Each row was made from one walk, in order. Every step used is in the known rows, and no mark comes twice. Write each row's walk.
Known rows
kagu sidum padi zako kimaz danin: [ 3.48  1.93 -1.35  2.27 -1.17 -2.02 -1.88 -0.48  0.49 -1.75  0.23 -0.76
 -0.38  3.14 -0.53  2.67 -1.99  1.50]
kimaz danin: [ 1.95  0.60 -0.11  0.97  0.41 -0.93 -0.76 -0.43  0.35 -0.09  0.21  0.16
 -0.27  1.07  0.20  1.36 -1.05  0.13]
kagu sidum: [ 0.81  0.83 -1.18 -0.41  1.14 -0.85  0.03  0.31 -0.21  1.16  0.86 -0.39
  0.14  0.49  0.65 -0.26  0.91 -0.14]
zako kimaz: [ 0.69  0.68  0.31  0.42 -1.55 -1.36  0.18  0.36 -0.28 -0.31 -0.41  0.39
  0.00  0.51  0.23  1.04 -0.16 -0.13]
dani sidum padi: [-0.52  0.97  1.05  0.60 -0.44  0.13 -0.10 -1.00 -0.33 -0.62  0.54 -0.85
 -0.40 -0.66 -2.11  0.62  0.08  1.53]
danin kagu: [-0.82  0.19  0.21  0.39 -0.25  0.92 -0.95  0.63  0.42  1.19 -1.19  0.29
  0.26 -0.65  0.66 -0.09  0.31 -0.32]
padi sidum dani zako kimaz danin kagu: [-0.07  1.43 -0.52  1.73 -0.95 -0.23 -3.66 -0.88 -0.24 -0.64 -4.65  0.14
  0.27  1.78 -0.95  2.47 -1.79 -0.31]
sidum dani zako: [-1.67 -0.51 -0.92  0.06 -0.26  0.32 -1.63 -1.86 -1.09 -0.12 -3.77 -0.10
 -0.23  0.46 -1.19  0.12 -1.26  0.48]
zako padi sidum dani: [ 0.81  0.24  0.22 -0.13 -0.73  1.86 -0.85  0.84 -0.41 -1.68 -2.77 -1.08
  0.46  0.63 -1.58  0.32  1.17  0.29]
dani zako: [-1.80  0.03 -1.02  0.02 -0.44 -0.77 -0.87 -1.17 -0.52 -0.21 -0.84 -0.12
 -0.25 -0.35 -0.51  0.21 -1.31 -0.18]
sidum dani zako kimaz danin: [ 0.89  0.75 -0.72  1.47 -1.45 -1.91 -2.18 -2.03 -1.13 -0.53 -3.97  0.45
 -0.46  2.03 -0.73  2.51 -2.56  0.41]
kimaz danin sota: [ 4.13 -0.24  0.15  0.61 -0.79 -1.39 -0.10  0.25  0.73  0.30  0.66  0.03
  0.34  1.89  0.02  1.38 -0.61  0.51]
sota danin kagu sidum padi zako dani: [-0.17  0.47 -2.63  0.91  0.78  0.66 -3.07  1.21  1.68  0.58 -1.51 -0.20
 -0.04  2.37  0.30  0.97 -0.25  1.19]
kagu sidum padi zako dani: [ 1.08 -0.44 -2.12  0.52  0.73  0.44 -1.77  0.09 -0.22 -1.02 -0.24 -1.59
  0.01  1.92 -0.65  1.33 -1.26  1.34]
danin kagu sidum padi: [ 0.45  0.93 -0.56  0.40  0.18  1.47 -1.04  0.70  0.07  1.89 -0.41 -0.95
  0.03  0.23  0.19  0.07 -0.16  1.09]
danin kagu sidum dani zako padi: [-0.70  0.80 -1.74 -0.05 -0.94  0.45 -2.09  0.20 -1.09  1.84 -4.38 -0.76
  0.37 -0.32  0.20  0.34  0.64  0.21]
kagu sidum dani: [ 0.81  0.26 -1.07 -0.36  1.34  0.25 -0.62 -0.50 -0.74  1.30 -2.03 -0.37
  0.20  1.28 -0.07 -0.34  0.96  0.49]
dani zako padi sidum: [-0.93  0.87 -0.96 -0.07 -1.34  0.00 -1.10  0.55 -0.35 -2.00 -0.69 -1.21
  0.28 -0.61 -1.36  0.68 -0.20 -0.43]

Write each row's walk
[ 3.11  2.18 -0.37  1.84 -0.99 -0.84 -1.50  0.55  0.07  1.55 -0.66 -0.43
 -0.23  1.84  0.62  2.48 -1.35  1.03] -> zako kimaz danin kagu sidum padi
[-1.03  0.03 -0.68  0.74  0.61 -1.28 -1.60 -0.73  0.14 -1.89 -0.34 -0.37
  0.40 -0.10 -1.07  1.50  0.51  0.05] -> padi zako dani sidum
[-0.18 -0.02  0.46  0.32  0.34  0.32 -0.57 -0.70 -0.88 -0.35 -0.14 -1.19
 -0.28 -0.26 -1.78  1.66 -0.44  1.30] -> zako dani sidum padi
[ 2.66  1.29  0.17  1.43 -1.19 -2.26 -0.55 -0.13  0.04 -0.36 -0.23  0.52
 -0.26  1.64  0.46  2.38 -1.21 -0.02] -> zako kimaz danin
[-0.92  0.95  0.25  1.41 -0.91 -0.11 -1.30 -1.29  0.43 -2.71  0.16 -0.97
 -0.17 -0.06 -2.58  0.86 -0.29  1.69] -> dani sidum padi zako
[ 0.77  0.81  0.12 -0.11 -0.94  0.72 -0.23  1.64  0.20 -1.76  0.17 -1.08
  0.47 -0.22 -0.86  0.44  1.18 -0.29] -> zako padi sidum
[-1.94 -0.05 -0.91 -0.09  0.46  1.08 -2.22 -1.36 -0.67 -1.51 -3.30 -0.65
  0.21  0.79 -2.14  0.08 -0.86  0.01] -> padi sidum dani zako
[ 1.85  1.32  0.01  2.98 -2.62 -0.26 -2.75  0.04  1.04 -1.68 -1.87 -0.05
 -0.25  1.96 -0.40  2.88 -2.61  1.34] -> sidum padi zako kimaz danin kagu
[ 2.18  0.40 -1.99  1.86  0.90  0.45 -3.40  0.23  0.58  0.09 -1.20 -1.13
  0.09  2.31  0.30  2.62 -2.00  1.11] -> kimaz danin kagu sidum padi zako dani
[ 0.96  2.38  0.70  3.24 -2.31 -1.44 -2.69 -0.83  0.98 -1.90 -1.18 -0.08
 -0.14  0.83 -1.47  3.19 -1.22  1.37] -> dani sidum padi zako kimaz danin kagu
[ 0.04  0.63 -1.94 -0.37 -0.70 -0.51 -1.17 -0.51 -1.57  0.63 -3.21 -1.07
  0.01  0.37 -0.50  0.39  0.38  0.50] -> kagu sidum dani zako padi
[-1.23  0.70 -0.59  0.34 -1.11 -0.27 -1.99 -0.96 -0.95 -1.81 -3.74 -0.22
  0.25  1.30 -1.88  1.13 -1.04 -0.21] -> padi sidum dani zako kimaz
[-0.92  1.21 -1.57  0.46 -0.88 -0.93 -2.29 -0.59 -1.15  1.96 -4.46  0.15
  0.25  0.80  0.32  0.85 -0.27 -0.11] -> danin kagu sidum dani zako kimaz
[-0.16  1.63  0.58  1.87 -2.38 -1.46 -1.05 -0.92  0.18 -2.97 -0.24 -0.59
 -0.19  0.43 -2.34  1.85 -0.48  1.54] -> dani sidum padi zako kimaz
[ 0.78  1.24 -0.75  1.43 -0.70 -1.16 -2.74 -1.51 -0.63 -1.84 -3.58 -0.05
 -0.06  2.39 -1.70  2.49 -2.07 -0.05] -> padi sidum dani zako kimaz danin
[ 2.94  0.40 -0.40  1.00 -1.92 -1.65 -2.15 -0.70 -0.24 -1.50 -3.04 -0.18
  0.53  3.15 -1.88  2.59 -1.62  0.26] -> padi sidum dani zako kimaz danin sota
[ 5.62  1.08 -1.05  1.90 -2.37 -2.51 -1.17  0.51  0.84 -1.32  0.60 -0.90
  0.16  3.85 -0.69  2.78 -1.55  1.79] -> kagu sidum padi zako kimaz danin sota
[ 1.95  1.44 -1.45  2.22  0.13  0.27 -2.92 -0.08  1.19 -0.15 -0.57 -0.84
  0.00  1.90 -0.04  1.59 -1.55  1.36] -> kimaz danin kagu sidum padi zako
[ 2.64  1.15 -0.18  2.61 -2.36 -1.14 -1.79 -0.66  0.56 -2.89 -0.69 -0.39
 -0.55  2.61 -1.13  2.95 -2.91  1.61] -> sidum padi zako kimaz danin
[ 0.21  1.07 -2.00  1.02  1.03 -0.43 -3.20 -1.53 -0.45  2.23 -3.81 -0.04
  0.02  1.37  0.38  1.23 -1.13  0.12] -> kimaz danin kagu sidum dani zako
